Each row was made from one small tree. Brackets hold a mark, then the marks that hang from it, in the order of their numbers. Every link used is in the known rows. Write each row's tree.
(in the rows, 128 means zero)
Known rows
[J673 J359]: [130 128 122 113 138 125 126 119 132 111 123 139 144 138 131 125 122 135
 151 134 135 134 138 133 132 132 146 123 124  64 112 135 122 127 123 133
 141 117 144 130 145 146 129 129 138 130 117 126 142 131 120 123]
[J719 [J359 J258 J271]]: [132 118 118 125 103 136 113 139 148 102 130 122 156 146 129 129 137 145
 152 140 197 147 145 137 134 139 149 102 144  82 120  81 123 131 122 137
 144 105 152 118 122 152 124 146 142 140 139 117 144 145 128 131]
[J548 [J359 J271]]: [142 115 119 131 115 121 116 112 137  89 129 128 149 124 124 110 111 154
 145 137 161 138 149 140 123 132 133 104 130  94 120  95 124 135 116 129
 132 105 154 121 132 150 119 140 140 125 137 123 144 130 126 136]
[J225 [J359 J258 J271 J548 J719]]: [130 126  66 114 107 147 114 111 174  87 140 111 129 162 130 142 146 145
 149 143 216 169 169 139 127 153 149 138 153 123 135 114 123 106 119 146
 133  97 137 137 115 127 121 152 134 143 133 141 143 156 123 118]
[J760 [J359 J719]]: [138 136 101 108 117 130 128 103 172  77 139 129 131 142 125 133 139 127
 149 126 136 141 168 134 135 139 147 143 139 111 128 144 127 113 123 138
 142 117 119 135 140 141 122 144 131 135 114 134 140 137 121 118]
[J409 [J359 J117 [J225 J27] J271]]: [116 109 164 127 121 120 108 141  85 123 130 135 147 136 126 124 123 148
 149 115 132 176 167 122 124 155 143 105 105 106 130 114 124  76 144 124
 129  98 109 121 123 125 114  83 163 112  94 124 132 151 124 144]
[J200 J32]: [100 125 119 116 120 125 115 128 125 101 130 133 135 136 125 130 126 128
 145 126 151 112 140 127 131 133 135 131 123 118 119 136 133 119 129 133
 117 123 131 127 135 138 131 117 136 119 110 121 147 128 116 123]
[J760 [J359 J225]]: [134 140 127 117 115 127 118 100 148 105 135 129 141 141 124 133 142 123
 149 126 116 140 159 135 140 136 152 160 130 106 117 145 129 104 129 128
 143 121 115 127 150 140 113 132 145 131 108 132 135 139 120 122]
[J359 J117 J258 [J271 J28] J409]: [125 104 143 138 118 132  85 136 124 103 143 118 156 156 138 123 124 154
 159 152 203 175 149 132 130 162 146  90 147 105 129   4 118  98 140 138
 131  81 175 113  86 123 125 119 146 149 163 138 158 141 121 173]
[J200 [J32 [J359 J117 J225]]]: [ 67 133 166 116 129 120  99 129  97 118 130 130 142 136 127  99 102 114
 145 114 129 140 165 131 119 149 139 174 121  94 111 135 136 105 151 129
 121 120 102 130 133 142 120 120 141 133  86 135 137 138 119 132]
[J719 [J359 J117]]: [124 114 155 113 116 124 122 138 140 126 130 129 144 133 129 131 129 125
 153 123 141 148 157 133 139 139 142 125 140  92 120 116 127 128 132 136
 143 113 122 124 136 159 119 147 135 131  97 112 134 135 127 143]
[J609 J409]: [129 113 118 117 128 120 114 130 137 100 129 135 137 142 121 127 136 137
 150 141 131 133 135 133 136 138 144 104 127 120 124 105 121 118 125 135
 131 106 163 119 134 129 130  94 139 135 132 117 149 134 128 134]
[J32 J359]: [105 137 119 115 128 121 125 124 115 100 127 132 142 128 125 100 118 126
 143 130 141 131 144 152 123 130 140 146 121  94 116 125 129 120 124 133
 146 118 149 128 143 136 127 124 139 147 137 126 142 135 132 123]
[J760 [J359 J548]]: [139 146  92 109 112 135 134  95 156 115 136 125 131 142 125 133 141 128
 147 135 174 139 147 149 136 133 143 165 134 124 123 138 127 118 117 138
 142 114 131 134 142 135 116 140 136 140 121 133 144 135 120 122]
[J409 [J359 J225 [J258 J268] J719]]: [126 125 132 125 134 133 131 120 136 101 137 126 134 153 136 141 131 143
 139 131 139 173 164 103 104 148 167 106 139 127 123 163 118 104 128 129
 135 101  98 128 126 131 126  98 126 161  71 133 138 161 134 111]
[J409 [J359 J117]]: [125 116 152 111 134 122 121 138 107 131 128 136 140 139 128 141 115 129
 153 123 140 153 148 128 131 143 143 110 127 125 120 122 124 116 136 136
 137 108 118 130 127 124 124 105 135 132  99 119 136 135 124 145]
[J719 [J359 J258 J548]]: [131 126  90 113 110 138 130 124 155 120 133 120 136 145 126 131 140 139
 150 143 205 151 143 135 130 138 143 133 145 105 120 128 124 134 118 142
 146 112 140 127 133 148 119 142 133 144 113 119 141 152 130 118]
[J260 J359]: [140 135 114 114 122 123 124 124 105 111 123 137 137 141 125 161 141 138
 151 129 133 137 137 137 130 126 145 118 124 125 120 133 123 116 123 131
 149 117 144 130 137 122 125 108 138 128 124 119 141 135 122 125]
[J673 [J359 J117 J548 J719]]: [122 120 114  99 134 126 123 109 148 120 134 126 125 144 135 124 112 133
 147 128 155 173 164 122 124 152 142 142 145  76 126 160 119 121 132 146
 132 104 110 143 129 146 123 143 125 141  85 143 134 146 120 128]
[J409 [J359 [J271 J28] J548]]: [133 124  97 123 124 134 114 133 119 114 134 127 149 146 134 128 129 162
 148 140 178 172 130 141 131 141 137  97 124 134 134  92 110 117 117 138
 131  95 159 129 111 100 120  76 140 137 149 123 154 142 131 134]
[J225 J27 [J359 J258 J719]]: [130 116  91 113 124 134 130 119 161  76 131 125 128 154 124 136 165 141
 158 134 181 149 175 125 121 149 144 129 125 115 135 127 131  83 126 136
 141 104 130 131 128 137 124 126 141 119 112 130 136 157 120 117]
[J760 J359]: [140 138 115 114 119 130 127 107 152 103 133 131 138 138 124 136 141 126
 154 132 145 124 151 145 140 133 147 148 129 112 119 121 129 114 122 133
 143 117 134 130 144 139 122 139 139 134 126 128 144 130 122 127]
[J32 J200 [J359 J258]]: [ 75 136 116 113 133 132 109 130 114  99 122 134 138 142 126 100 111 125
 148 139 194 120 143 136 112 136 138 156 118  99 109 104 137 125 132 128
 136 118 148 130 122 134 134 127 136 146 132 132 150 143 116 119]
[J225 [J359 J258 J548]]: [132 132  82 112 115 138 128 109 160 119 138 118 125 158 125 149 152 134
 155 148 210 144 145 143 128 142 148 156 145 135 120 126 125 113 119 140
 141 103 141 133 130 129 121 140 133 145 124 132 145 148 123 120]
[J409 [J359 J117 J225 J271 J548]]: [122 122 140 119 114 128 107 128 103 138 136 124 138 146 132 134 113 142
 143 126 149 188 158 128 128 152 145 127 130 123 125 130 118 104 137 134
 124  99 105 130 120 118 111 103 146 135  95 134 133 151 126 139]
[J409 J359]: [130 123 119 114 128 125 129 136 115 112 124 136 139 139 127 140 125 136
 145 129 132 138 136 132 133 128 143 105 117 123 119 135 119 120 122 134
 139 118 133 130 137 122 127  97 137 129 116 115 141 132 128 129]
[J548 [J359 J258]]: [142 114 112 127 130 123 125 107 142 103 131 126 139 132 125 118 116 144
 154 148 187 129 147 127 114 129 133 120 139 104 115 109 126 137 114 133
 141 106 148 122 132 152 120 140 133 131 121 126 141 140 125 131]
[J260 [J359 J225 J719] J535]: [119 137 105 117 121 118 101 117 129  77 123 135 130 147 128 122 130 142
 144 114  77 149 154 115 127 140 156 127 133 118 128 169 117  98 130 130
 143 115 114 124 134 116 115 101 141 116  92 124 131 158 117 123]
[J930 [J548 [J359 J258]]]: [140 120 118 126 126 136 127 101 146 106 131 119 125 136 122 110 112 150
 150 149 160 125 149 118 106 129 136 112 139 110 105 113 125 121 122 136
 140 105 148 110 135 130 132 140 129 142 118 128 140 135 130 135]
[J623 J760]: [130 120 114 119 118 114 130 138 122 101 131 135 137 130 126 129 131 139
 140 134 156 137 144 138 130 140 130 109 111 105 125 126 133 107 124 129
 139 118 141 128 147 139 128 100 144 125 129 120 140 134 128 132]
[J548 [J359 J258 J271]]: [142 112 113 136 120 129 111 111 143  94 129 121 148 135 125 113 112 157
 152 148 202 139 149 134 115 136 135 104 142  94 117  79 124 134 114 132
 138  98 159 120 122 148 121 145 141 132 143 132 146 142 128 136]
[J32 J200 [J359 J225 J271 J409]]: [ 69 134 134 129 107 127  81 135 100  65 123 130 156 142 124  84 103 139
 135 128 132 151 157 139 125 147 141 143 101  75 115  79 134 105 142 124
 119 112 149 122 117 136 125 127 156 140 138 138 149 137 117 136]
[J200 [J32 [J359 J271 J409 J548]]]: [ 76 138  95 123 103 134  98 130 114  76 130 118 150 147 127  89 109 148
 135 133 188 149 145 151 122 145 138 149 115  97 123  74 129 111 132 135
 112 101 162 127 111 129 126 130 147 144 147 137 155 128 124 130]
[J409 [J359 J117 [J225 J27] J719]]: [115 110 148 111 131 116 121 133 105 102 128 137 130 137 128 126 126 139
 148 110 105 182 183 105 117 154 139 114 112 111 136 169 126  77 147 130
 133 107  83 132 132 127 116  84 146 115  63 128 124 162 125 129]
[J930 J548]: [127 130 124 117 117 132 126 115 128 110 137 126 123 138 124 124 126 133
 142 136 111 121 143 125 127 133 144 118 132 119 111 141 125 107 131 141
 135 112 144 113 144 112 135 123 138 141 124 125 144 126 128 129]
[J225 J27 [J359 J117 J548]]: [124 120 122 110 120 126 135 118 132 132 136 124 125 142 123 138 154 134
 157 126 182 158 164 141 127 151 140 161 117 131 133 126 132  84 135 136
 136  98 122 132 133 136 115 129 145 121 100 128 132 145 122 138]

Which tree is each row?
[126 129 102 118 105 136 122 117 150 124 138 118 135 147 127 130 140 138
 149 136 177 164 154 127 132 141 147 148 146  98 119 154 126 125 122 137
 144 112 120 128 141 148 113 134 135 140  94 125 131 160 129 113]	[J719 [J359 J225 J258 J548]]
[132 126 119 124 136 137 136 125 142  99 137 124 134 152 134 143 128 146
 138 137 169 160 153 112 102 142 165  95 141 134 124 141 118 116 124 134
 139  98 119 132 117 130 133 107 119 165  91 132 143 149 133 117]	[J409 [J359 [J258 J268] J719]]
[123 121 110 123 110 129 120 129  95 112 128 127 139 139 125 115 134 160
 139 126 153 175 152 128 121 145 138 117 100 118 133 144 123  85 128 129
 129 101 120 128 131 116 114  75 160 119 110 127 135 157 128 120]	[J409 [J359 [J225 J27] J271 J548]]
[ 99 130 125 123 107 128 103 126 108 100 138 115 149 145 131  92 106 145
 142 137 184 180 158 157 121 156 143 147 130  93 128  59 125 106 138 139
 132  88 156 124 108 133 118 144 147 163 148 144 147 136 134 154]	[J32 [J359 J117 J271 J409 J548]]
[128 122 114 123 129 134 110 122 137  95 126 129 152 157 132 125 122 143
 159 150 172 143 138 127 128 140 153 110 132  58 112  76 122 118 130 136
 139 103 161 124 121 145 134 138 140 144 131 135 150 141 122 139]	[J673 [J359 J258 J409]]
[ 72 142 112 123 109 127  99 122 108 101 133 120 144 143 126  91 109 135
 132 123 165 145 151 147 118 144 137 172 119  95 117 134 129 110 132 133
 115 114 126 129 131 131 117 117 147 140 120 140 143 144 126 112]	[J200 [J32 [J359 J225 J271 J548]]]
[133 106 116 131 113 116 119 107 135  61 129 127 141 122 124  95 124 165
 142 123 127 167 188 115 110 146 126 111 113  85 136 145 128  94 125 125
 130 102 119 121 137 153 109 120 151 107  97 131 130 153 126 122]	[J548 [J359 [J225 J27] J271 J719]]
[127 110 102 108 136 126 116 144 142  80 124 138 134 148 126 134 132 143
 148 132 114 160 154 118 128 139 144  79 125 129 130 129 111 114 124 140
 129 107 137 128 122 112 131  77 129 131 108 116 145 148 129 130]	[J609 [J409 [J359 J719]]]
[ 71 129 155 120 124 126  97 142 103 107 128 128 149 137 126  98  99 128
 143 122 174 137 156 145 119 149 138 146 125  89 118  79 133 111 144 133
 119 110 130 129 114 138 128 133 145 140 125 133 146 128 120 144]	[J200 [J32 [J359 J117 J271]]]
[ 74 138  77 108 108 129 109 119 133  59 131 119 130 147 130  93 111 140
 135 130 158 151 165 136 116 145 134 158 120 103 130 126 128 111 132 142
 116 111 136 135 120 131 130 134 129 143 115 141 147 139 123 117]	[J200 [J32 [J359 J409 J548 J719]]]
[120 116 120 117 102 136 114 130 147 121 135 114 141 153 132 131 133 144
 155 144 206 175 155 130 134 153 148 130 151  98 124  76 127 120 135 145
 141  91 138 124 112 151 117 159 131 152 107 126 140 148 128 153]	[J719 [J359 J117 J258 J409 J548]]
[132 131  88 115 101 132 120 116 158  93 135 119 136 152 126 142 150 141
 152 137 162 153 149 148 140 141 149 148 126 128 127 103 124 104 125 139
 131 103 151 130 131 134 119 147 140 136 129 128 145 134 122 133]	[J225 [J359 J409 J548]]
[128 114  90 120 111 130 110 122 150  63 143 118 133 154 129 127 130 144
 150 146 162 156 162 117 124 149 143 107 143 104 127 101 127 107 128 140
 136 100 147 128 117 136 133 136 133 144 128 136 148 148 122 131]	[J359 J258 J409 J719]
[121 139 115 128 123 123  98 119 113 111 121 130 138 157 125 127 133 146
 157 129 133 136 132 121 124 137 160 129 137 122 116 125 118  99 131 126
 150 107 133 120 126 113 118  99 146 124 112 125 135 163 116 130]	[J260 [J359 J225 J258] J535]
[132 138 124 123 105 128 107 105 146  84 135 128 149 147 125 128 141 132
 151 132 110 151 163 136 141 141 154 148 125  99 119 110 131  98 132 129
 138 111 127 124 140 139 115 138 149 134 115 136 142 135 122 136]	[J760 [J359 J225 J409]]
[123 112 134 106 134 125 121 134 128 105 131 133 130 142 133 143 115 130
 151 119 126 169 170 118 126 148 142 109 137 120 129 145 121 112 135 139
 135 108 100 137 125 126 126 110 127 133  85 124 134 145 124 134]	[J409 [J359 J117 J719]]
[137 121 104 118 122 135 127  95 164  82 134 115 119 137 126 111 111 151
 147 146 149 138 168 107 104 136 136 107 150 107 113 136 125 119 120 144
 139 102 133 115 130 128 131 145 124 142 107 134 139 143 127 126]	[J930 [J548 [J359 J258 J719]]]
[128 124  84 122 107 133 116 112 134 101 143 116 132 156 131 129 133 149
 150 155 201 153 137 131 128 144 144 131 141 119 124  94 126 115 125 141
 134  95 160 124 117 131 125 132 137 151 139 137 151 147 127 134]	[J359 J258 J409 J548]
[121 118 109 105 118 124 123 111 139 112 148 118 116 143 129 131 120 130
 142 127 160 168 170 125 126 153 137 146 150 124 132 163 127 114 132 144
 129 103 110 139 126 139 119 137 126 142  95 138 135 147 121 128]	[J359 J117 J548 J719]
[140 114 110 134 119 124 115 111 143  81 130 120 145 138 125 112 115 156
 154 150 180 141 150 127 116 136 137 109 133  97 119  71 126 130 120 131
 136  99 163 117 124 153 123 146 135 134 130 128 146 138 128 145]	[J548 [J359 J258 J409]]
[ 74 138 122 115 120 124 100 134 110  71 121 138 147 137 124  90 110 132
 140 130 144 128 144 143 124 135 139 147 102  89 113  86 137 116 136 127
 128 119 159 124 122 137 134 129 140 143 137 130 152 127 117 134]	[J32 J200 [J359 J409]]
[114 105 161 137 102 119  98 132  97  97 138 126 149 139 125 110 130 155
 148 125 134 180 168 125 128 162 143 114 109  88 132  75 131  68 153 126
 122  90 133 114 120 142 114 115 166 121 116 135 138 144 120 157]	[J359 J117 [J225 J27] J271 J409]
[142 142  85 113 112 132 137 113 156 114 138 121 131 150 128 136 142 139
 146 147 232 151 150 145 126 147 138 148 129 118 126 108 134 106 124 138
 149 109 132 136 134 132 121 119 141 141 129 137 141 149 128 129]	[J623 [J760 [J359 J258 J548]]]
[125 113 164 148 114 135 107 129 127 114 146 116 150 157 136 130 124 152
 143 149 206 169 149 126 112 161 171  98 146 111 123  36 124  99 143 130
 125  74 154 113  94 148 127 147 141 177 129 142 151 133 127 163]	[J359 J117 [J258 J268] J271 J409]
[133 126 111 129 115 143 125 117 181  70 141 116 136 162 134 145 154 144
 147 146 177 160 168 123 113 153 173 116 144 124 129  93 124  96 130 134
 132  90 140 123 112 147 128 153 128 167 107 139 149 142 126 132]	[J225 [J359 [J258 J268] J409 J719]]
[123 119 110 120 106 120 105 116 140  59 142 125 136 145 131 120 130 139
 141 131  90 167 173 114 133 146 145 121 131  97 129 145 125 100 134 133
 125 110 121 127 136 140 123 127 140 133 104 136 141 147 122 124]	[J359 J225 J409 J719]
[119 112 107 119 100 129 101 120 140  83 150 114 133 153 136 122 116 151
 141 135 169 190 173 131 129 163 141 120 146 110 141  92 121 102 138 144
 121  87 134 127 105 135 120 147 139 148 123 145 143 142 122 149]	[J359 J117 J271 J409 J548 J719]
[134 120 146 124 106 127  96 137  98 104 128 130 150 151 128 156 128 152
 154 130 150 173 151 137 129 150 152 100 127 111 125  49 121  96 142 133
 136  91 151 119 102 123 122 128 147 136 137 127 145 131 120 165]	[J260 [J359 J117 J271 J409]]
[124 122 105 115 130 130 114 125 133  93 132 126 133 151 132 139 125 137
 149 130 132 170 168 106 122 143 148 110 139 117 123 163 121 108 131 135
 139 113 102 136 131 120 125  97 133 133  88 132 135 165 125 113]	[J409 [J359 J225 J258 J719]]
[121 118 116 116 122 129 121 113 127 145 145 115 122 152 129 134 124 131
 152 144 215 156 145 129 124 151 139 147 154 127 126 119 126 117 132 141
 138  95 128 133 118 136 121 137 132 148 115 136 139 149 123 136]	[J359 J117 J258 J548]
[140 121 127 132 111 133 118 105 140  94 128 122 136 130 124 103 105 158
 142 140 133 129 154 127 112 132 134 101 132 101 111 101 122 118 120 138
 129 102 153 107 133 131 127 142 139 136 133 127 142 123 132 141]	[J930 [J548 [J359 J271]]]
[134 134 110 118 101 120 115 118 162  53 139 128 140 144 129 125 141 141
 140 129 117 176 188 126 134 153 145 127 115  90 135 122 135  81 139 130
 135 112 107 132 139 140 119 118 147 128 101 138 133 144 125 134]	[J623 [J760 [J359 J225 J409 J719]]]
